What can hang from each mark
J568: J508
J747: J403
J974: J403
J43: J239 J923
J403: J43 J104 J747
J508: J104 J498 J568
J104: J403

Each row was made from one small tree. The marks that hang from a mark follow it in brackets, in the order of their numbers. Every link used is in the known rows. Write each row's tree.
Known rows
J104(J403): [-0.591 -4.719 -1.151  1.125  0.121  1.063  0.956  0.066 -1.585  3.022
 -1.727  2.142  1.357  3.766  3.277 -4.091 -3.205 -2.083]
J974(J403(J43(J239 J923) J104 J747)): [ 4.435  2.858  1.570 -3.602 -0.257  2.411 -3.213 -1.309  4.240  0.391
 -2.402 -1.714 -1.030 -5.056 -2.990  3.463 -0.535 -3.300]
J568(J508(J104(J403) J498)): [-1.250 -0.895 -3.848 -1.217  1.028 -1.549 -0.065  0.141 -4.825 -1.541
 -2.461  3.043 -0.358 -1.395 -1.959 -0.866  1.456  0.416]
J43(J239 J923): [-3.243  4.376  2.171  3.218  3.182  1.019 -1.192  0.412 -0.411 -0.855
 -5.039 -0.128  3.975  3.728 -4.199 -6.077  1.879  1.081]
J104(J403(J43 J747)): [ 3.473 -2.165 -0.027 -1.244 -1.619  1.590  0.937  1.430  3.377  2.287
  1.626 -2.831 -1.326  2.168  2.057  0.099 -0.923 -1.469]
J568(J508(J104(J403))): [ 0.583 -1.225 -4.513 -1.952  2.214  0.460  0.443 -0.214 -2.500 -0.433
 -5.649  0.859 -0.581 -1.949  0.567 -2.306 -0.717 -1.700]
J403(J43(J239) J104): [ 1.379  2.131  1.040 -0.325  0.186 -0.213 -0.873  0.971  4.857  0.116
 -1.568 -2.459  1.745 -0.601  1.910  1.072 -4.744 -2.177]
J403(J43 J747): [ 0.582  2.082  1.754 -0.829 -1.011  3.985  2.144  1.276  3.270 -1.326
  0.758 -3.780  0.727  2.875  2.106  2.898 -1.261  0.411]
J747(J403(J43(J239 J923) J104)): [ 1.803  0.000 -3.765 -1.558  1.306 -2.648 -1.070 -0.967  1.613  4.514
  0.142 -2.536 -0.495 -2.803  0.395 -0.508 -1.986  0.847]
J508(J498): [-6.836 -0.531  1.017  3.018 -0.341  0.306  1.793 -0.083 -5.820 -1.406
  0.811  5.294  4.233  5.110  0.812 -0.471 -1.115  2.205]
J508(J104(J403(J43)) J568): [ 0.357 -1.376  2.238  1.823  0.450 -0.477  0.926 -0.103  0.779 -0.725
  1.675  0.430 -1.881 -0.116  1.540 -2.203  1.597 -0.368]
J974(J403(J104)): [-0.573 -3.218 -0.928 -2.010  0.127  2.933 -0.485 -3.296 -2.060  1.807
 -4.724  4.956  1.723 -2.846  3.097  1.643 -6.421 -4.717]
J747(J403(J43 J104)): [ 0.931 -3.373 -5.249 -2.201  0.187 -1.293  1.167 -1.130  0.201  4.717
  1.274 -0.663 -0.568 -2.109  5.428  1.866 -5.627 -0.257]
J508(J104(J403(J43 J747)) J498 J568): [-0.579 -1.186  3.488  2.011 -2.015 -1.321 -0.300  0.587 -1.378 -2.792
  6.586  0.625 -4.192 -0.689 -3.108  2.108  5.494  2.029]
J508(J498 J568): [-8.009 -0.385  4.126  3.408  0.613 -2.248  2.038 -0.797 -4.031 -3.447
  3.911  5.341  3.021  4.134 -1.617  0.390  3.046  5.510]
J568(J508(J104 J498)): [-3.847  1.423 -2.735 -0.573  1.762 -0.193  0.537 -0.289 -5.454 -3.728
 -3.513  3.052  1.342 -0.692 -1.562  0.263  1.032  1.658]
J974(J403): [-3.555 -1.180  1.051 -1.697  2.994  4.438  0.884 -2.850 -2.785  0.611
 -4.522  6.775  3.247  0.649  2.942 -0.352 -4.462 -2.099]
J508(J104(J403(J747)) J498 J568): [-2.401 -3.468  2.902  3.259 -1.791 -0.595 -0.294 -0.904 -4.378 -3.009
  4.447  2.169 -4.678 -0.494 -3.847  0.897  5.342  1.378]
J508(J104(J403) J498 J568): [-3.809 -3.201  2.785  4.027 -0.849 -2.176 -0.291 -0.858 -5.238 -2.290
  3.940  4.790 -1.949  0.584 -1.993 -1.631  3.860  1.527]

Which tree is each row?
[ 5.303  3.704  0.927 -0.253 -2.875  0.614 -2.613  1.504  6.103 -0.387
 -1.105 -7.854 -1.142 -2.494 -3.615  2.726  0.872 -1.827]
J403(J43(J239 J923) J104 J747)
[ 5.911  1.147 -1.110 -0.275 -5.666  0.928 -1.030  1.081  4.202  0.975
 -0.368 -7.938 -0.207 -1.565 -0.801  3.676  0.084 -2.407]
J403(J43(J923) J104 J747)
[-1.329 -3.484  1.731  2.989  0.635  0.343  0.822 -1.374 -2.286 -0.711
 -0.204  2.251 -2.372 -0.048  0.578 -3.214  1.364 -1.034]
J508(J104(J403) J568)
[ 2.999 -0.046  1.727 -0.964  0.951  1.453 -0.319  1.613  5.019  1.074
  1.032 -2.854 -2.119  1.539 -0.266 -0.808 -0.316 -0.851]
J104(J403(J43(J239) J747))
[ 4.809 -0.780 -0.545 -0.435 -2.793  0.684 -0.302  2.102  3.044  2.787
  1.104 -4.279 -0.818  2.132 -0.496 -1.253  1.762 -0.808]
J104(J403(J43(J923) J747))
[-1.092  2.123 -2.184 -1.107  4.010 -1.254  0.062 -0.369  0.751  3.277
  0.542 -0.603  0.834  0.990  0.301 -2.650  0.175  3.555]
J747(J403(J43(J239 J923)))
[ 4.261 -0.563 -0.494 -0.989 -4.138  1.847  0.378  0.713  4.344  0.298
  0.319 -5.952 -1.238 -1.830  2.181  5.552 -3.516 -2.977]
J403(J43 J104 J747)
[ 1.226  1.963 -3.816 -1.690 -0.285 -3.111 -1.099  1.319 -2.458 -0.944
 -1.281  0.507  0.396 -1.462 -3.113 -1.470  3.988  1.290]
J568(J508(J104(J403(J43(J923))) J498))
[-7.109 -0.458  4.003  4.716 -0.037 -0.306  1.082 -1.334 -5.971 -4.842
  2.509  5.027  0.131  1.485 -1.929  0.041  3.489  2.998]
J508(J104 J498 J568)
[ 3.801  1.951  1.745 -0.992 -1.155  1.845 -1.093  0.834  6.198 -1.201
 -0.277 -6.068 -2.095 -2.378 -0.810  4.561 -2.548 -2.327]
J403(J43(J239) J104 J747)
[ 0.081  1.001 -3.245 -2.159  0.862 -2.275 -0.266  0.975 -2.396 -1.625
 -0.761  1.581  0.104 -1.546 -1.300 -0.022  1.577  0.840]
J568(J508(J104(J403(J43)) J498))
[ 2.022  0.438 -3.966 -2.977  1.916 -0.286  0.423  0.694 -0.039 -0.443
 -4.030 -0.360 -0.575 -1.866  0.873 -1.461 -0.241 -1.199]
J568(J508(J104(J403(J43))))
[ 3.614  1.583 -1.671  0.729 -4.195 -1.460 -0.745  1.097  2.838  2.219
 -1.455 -4.042  3.723  0.254  2.125 -0.091 -2.107 -2.113]
J403(J43(J923) J104)
[-2.385  0.672  4.661  2.585  0.530 -3.146 -1.038  0.359 -0.985 -2.691
  5.237  2.922 -2.277  0.197 -2.983 -1.231  4.897  2.689]
J508(J104(J403(J43(J239))) J498 J568)
[ 0.503  1.308  1.908 -3.808  1.176  5.206  0.716 -1.457  2.231 -0.322
 -0.921  1.835  0.331 -0.795  1.500  3.779 -2.031 -1.379]
J974(J403(J43 J747))
[-0.550  0.059 -3.988 -1.226  1.803 -1.135  1.509 -0.475 -0.855  4.234
  1.126 -0.481  1.714  1.394  2.760 -1.668 -0.700  3.212]
J747(J403(J43(J923)))
[-2.475  0.581 -1.602 -1.833  5.298 -0.119  1.458 -0.568  0.956  2.690
  0.959  0.954  0.107  0.661  2.953 -0.863 -2.611  3.090]
J747(J403(J43(J239)))
[-2.130 -1.001  3.069  2.598 -1.232 -3.192 -0.006  0.520 -2.507 -1.891
  5.921  3.304 -1.721  0.435 -1.194 -0.463  4.186  2.170]
J508(J104(J403(J43)) J498 J568)
[ 3.154  4.211  0.593  0.643 -1.190 -1.724 -2.303  1.319  4.732  0.973
 -2.181 -4.143  2.855 -0.599 -0.626 -0.921 -1.092 -1.598]
J403(J43(J239 J923) J104)
